What can hang from each mark
J: B
X: E H
E: H L R
V: N
R: L
L: E U
N: L W
U: L
C: T
B: J V X
P: T V

Every row comes from one small tree of marks. Brackets hold a mark, then the marks that hang from it, in alphabetical order. Every link used is in the known rows. Which tree was each row made from?
Known rows
(L U): [-7 -1  3  7  0 -6 -1  2 -2  0  4 -2  0 -2 -4 -5 12  1 10 -2  0 -2 -1  3
  1 -2 -2  0]
(X (E (R L)) H): [-22  -9   1  18  12 -13 -21 -11  13  20   0  11  10  -3 -23   3   8 -13
  33  -4 -15  -9  -7   6   6   6  -2 -18]
(U L): [-3 -2 -3  1 -1 -6 -3 -2  6  6  2 -1  2 -3 -3  1 -1 -3 12  1 -1 -1 -1  3
  0 -3 -1  1]
(L E U): [-9 -5  8 15 -1 -9 -3  1 -2  2  2  0  1  1 -8 -9 18  7 18 -6 -4 -4 -3  6
  2 -9  2  0]
(J (B (X (E R) H))): [-16  -9  15  19  12   1  -7 -16  -6  10  -7   4   9   4 -22   2   1 -10
  29  -1 -25 -11  -7   1   2  19   5 -27]
(P V): [-2  3  0  1  3  4 -2  0  3  1  2  3  4 -8 -2 -1  3  6 -2  3  0 -7  1  6
 -2  4 -1  5]
(L (E R) U): [-10  -7   8  19   5 -11  -9  -1   0   6  -1  -2   4   0 -13  -9  20   4
  26 -10  -6  -7  -5   7   2  -8   0  -3]
(X (E H L R)): [-17  -8  -1  14  13 -15 -19 -11  10  20  -3   5  13  -1 -20   4   7 -16
  37 -10 -16 -16  -5   3   4   8  -2 -17]
(R L): [-6 -5 -2  5  2 -7 -5 -1  4  8 -1  3  3 -5 -5  2  4 -4  9 -2 -2  0 -1  7
  1 -2 -3 -1]
(L (E H R)): [ -9  -8   4  14   8  -8 -13  -6   3  10  -1   5   8   4 -12  -4   9  -2
  27 -10  -9 -12  -5   4   2  -3   2  -8]
(X (E L) H): [-16  -5   1  11   8 -11 -15 -10   8  16   1   6   9  -2 -18   3   6 -10
  27  -3 -16 -10  -3   2   4   7   1 -17]
(U (L (E H R))): [-14 -10   0  15   7 -15 -16  -8   8  16   1   5  10   2 -14  -3   8  -5
  39  -9 -10 -14  -5   8   1  -6   1  -7]
(P T (V (N L))): [  9  10 -10  -5   5   4   2  -2   6   0 -20  12   0 -20  -7   2   8  24
  -3   3   0  -2   2   4  -1   4   1   0]
(V (N (L U) W)): [ -6   5  -9   2   0  -9   5  -3   5  -3 -15   2  -3 -11  -2  -6  21  14
  12  -3  -6  -1   2   5  -5  -6  -6  -4]
(N (L (E H R) U)): [-19 -11   3  16   7 -19 -11  -5  -2  11   2   0   4  -1 -19  -8  30   7
  43 -13 -16 -11  -6  14   4  -4   0 -11]
(J (B (X (E L) H))): [-18  -9  12  18   9  -4  -5 -16  -7  14  -7   3  11   0 -23   4   4 -13
  31  -1 -27 -12  -4   3   2  20   5 -27]
(N L): [-2 -3 -3 -5 -1 -4  3 -1 -2  1  0 -4 -4 -4 -3  1 11  9  6 -1 -6  3  0  7
  2  1 -1 -4]
(J B): [  1  -3   7   0   0   0   5  -1 -12  -4  -1   2   0   1   2   1  -5  -2
   1   0  -7   0   1  -4  -3   8   3  -4]
(J (B (V (N L)) X)): [ 10   5   6   3   3   3  15  -8 -20  -3 -24   5  -3 -16   1   5   7  11
   4  -2 -20   2   5   1 -10  18   3 -17]
(E H R): [ -6  -4  -2   5   9  -6 -10  -5   3   8   0   5   6   2  -9   1   1  -8
  18  -6  -5 -10  -3   1   1   4  -1  -8]
(X E H): [-13  -2   3   9   5  -4 -10  -8   6   8   3   8   5   2 -12   1   2  -4
  17   0 -12  -6  -3  -2   4   7   2 -15]
(X (E (L U) R) H): [-24  -9   3  22  13 -19 -21 -10  10  20   1   4  12  -4 -28  -2  20 -14
  44  -8 -18 -15  -7   4   6   6  -2 -19]
(C T): [ 4  3 -1 -5  3  2  0  0  0  2 -2  2  2 -3 -5  1 -6  4 -2  1  3  2 -3 -4
  3 -4  4  1]
(X (E L R)): [-11  -6   0  13   9 -12 -15  -8  11  16  -6   0  10  -4 -18   3   8 -12
  26  -7 -12  -8  -4   3   3   5  -2 -12]
(V (N (L U))): [  1   1  -5   8  -1  -9   4   0   1  -3 -11   4  -5 -12  -3  -4  21  15
  10  -3  -4   1   1   6   0   1  -4  -6]
(B J X): [ -2  -1  10  12   1   9   9  -5  -9   0  -5  -7   2   2  -3   2  -2   0
   8   2 -11  -2  -3   6  -2  13   6  -9]
(B J V (X E)): [ -4   6  16  13   4   3   5  -9 -12   8  -6  -2   6  -6  -5   7   0  -2
  16  -3 -23  -3  -2   1  -6  18   8 -16]
(J (B V X)): [  3   3  15   2   3   5  11  -5 -23   1  -9  -1   2  -6   0   4  -2  -3
   3  -2 -16  -1   2  -2  -8  13   5 -11]

Write each row's tree
[-16  -9   7  20   8 -15 -13  -4   1  10   2   4   7   3 -16  -9  19  -1
  37 -13 -10 -14  -6   7   3  -5   0  -7] : (L (E H R) U)
[ 14  12   2   7   2   2   8  -3  -8  -2 -14  10   0 -15  13   6  -5   5
  -1  -5 -10   0   4  -8 -12  15   4  -5] : (B J (V N))
[-27 -10   5  25  12 -19 -22  -9  11  20   2   9  10  -5 -27  -2  19 -11
  43  -7 -15 -11  -8   9   7   3  -4 -17] : (X (E (R (L U))) H)
[-20  -9   1  18  10 -19 -16  -4   7  16   2   6   9  -5 -17  -2  17 -12
  36 -10  -8 -13  -6  11   3   0  -6  -8] : (E H (R (L U)))
[-12  -7   1  10   2 -13 -11  -7   6  12   5   6   7   2  -9  -4   5  -1
  32  -6  -9 -10  -3   8   0  -6   3  -5] : (U (L (E H)))
[ -3   2  18   8   4   2   5  -9 -17   5  -9   1   5  -5  -6   5  -1  -4
  11  -3 -23  -3   0  -3  -6  16   5 -18] : (J (B V (X E)))
[ -2   2  -8   3   0  -6   4  -7   7  -1 -19   5  -1  -7  -1  -5  16  20
  12  -5  -9  -1   2   6  -6 -10  -1  -5] : (V (N (L E) W))
[  6   9  10  18   5   5   7 -11  -6   3 -20   7   5 -12   0   7  -1   3
  10  -3 -21  -3   1  -3  -9  21   6 -18] : (B J (V N) (X E))
[  8  13   0  -4   3   0  10  -5  -9  -4 -20  12   1 -14  12   3  -6   3
  -3  -4 -10  -2   7 -12 -17   5   0  -5] : (J (B (V (N W))))
[-26 -10   3  23  12 -22 -22  -8  11  20   2   9  11  -4 -23  -1  18 -14
  45 -11 -14 -14  -7  10   5   4  -5 -15] : (X (E H (R (L U))))
[  8  17  -2   1   3   1  10  -6  -4  -2 -17   8   2 -14  14   5  -5   5
   1  -5 -11  -2   5  -9 -17   6   2  -3] : (B J (V (N W)))
[-20  -9   5  21   8 -18 -17  -5  11  16  -1   2   8  -6 -21  -1  20  -9
  34  -8 -10  -7  -6   9   5  -1  -6 -10] : (X (E (R (L U))))
[ -8   1  -5  10   0 -12   3  -4   4  -1 -15   3  -1  -8  -6 -10  28  21
  22  -7 -10  -3   0   9  -5 -13  -2  -5] : (V (N (L E U) W))
[ 12  11   7  13   4   8  13  -7 -11  -1 -21   5   2 -13   6   6  -2   5
   1  -3 -14  -1   2  -2 -11  18   5 -11] : (B J (V N) X)
[-19  -9   0  16  12 -15 -21 -11  13  20  -2  10  11  -2 -20   3   7 -14
  35  -9 -14 -12  -6   7   4   6  -4 -16] : (X (E H (R L)))
[ -5   4  16  17  10   1  -1 -11  -9  11 -10  -3   8  -6 -10   7   2  -5
  23  -7 -24  -5  -4   1  -5  18   6 -18] : (B J V (X (E R)))
[ 11  11  -7   1   6   8   0  -1   8  -1 -20  15   4 -16  -4   1  -2  15
  -9   3   6  -5   2  -2  -3   4   1   4] : (P T (V N))
[  1  12 -10   0   4   5   2  -5  14  -3 -16  10   5 -13   3  -2   2  12
  -5   3   1  -9   4   2 -10  -2  -5   4] : (P (V (N W)))
[-14  -6  -2  12   6 -16  -9  -3   1  12   4   2   8  -3 -13  -2  16 -10
  30  -9  -9 -13  -2   7   2   2  -3  -6] : (E H (L U))
[-21 -11   6  21   5 -19 -12  -4   3  14   4   8   7  -2 -16  -7  21  -1
  38 -11 -11 -12  -4  14   3  -7  -1  -6] : (R (L (E H) U))
[-11  -7   0  14   7 -15 -10  -2   4  12  -3  -4   8  -6 -15  -2  19 -10
  27  -9  -6  -9  -4   7   2  -1  -5  -4] : (E (L U) R)
[  4  -3  -4   9  -1  -6   2  -4   1  -1 -16   6  -3  -8  -2  -4  15  20
  10  -4  -8   1   1   6  -1  -2   1  -7] : (V (N (L E)))
[-11  -2  -3  -2  -1  -8   2  -4   2   3  -5  -5   0   0  -6  -5  17  15
  17  -5 -11  -1  -1   9  -3 -13   1  -3] : (N (L E) W)
[ -9  -2  10  15   5   7   4 -10  -9   4  -2  -1   4   3  -9   2  -1  -3
  17   2 -17  -7  -5   5   0  17   8 -16] : (B J (X H))
[-13  -7  10  25  10  -3  -6 -13   1  16 -12  -8  12  -1 -21   5   7 -12
  35  -5 -23 -10  -7   8   1  18   5 -21] : (B J (X (E L R)))
[-17  -6   9  22   9  -5  -5 -15  -1  16  -6  -1  13   2 -18   6   4 -12
  37  -5 -26 -15  -5   9   0  20   7 -23] : (B J (X (E H L)))
[-10   1  18  10   9   2   0 -14 -16   9  -5   7   7  -4 -13   5  -1  -7
  20  -2 -27  -8  -1  -4  -4  20   7 -25] : (J (B V (X E H)))
[ -4  -6  -1  20   4 -14  -5  -3   3   3 -15   4  -1 -10 -12  -8  30  17
  27 -10 -10  -4  -3  10   1  -3  -2  -9] : (V (N (L (E R) U)))
[-19  -4   1   9   4 -16  -5  -4   3   7  -5  -7   2  -3 -16 -10  31  12
  34 -10 -13  -6  -5  13  -1 -15  -3  -5] : (N (L (E R) U) W)
[  5   6   9  11   7   7   8 -12 -16   1 -20  14   3 -12  -2   4  -3   0
   6  -2 -20  -6   3  -6  -9  20   5 -20] : (J (B (V N) (X H)))
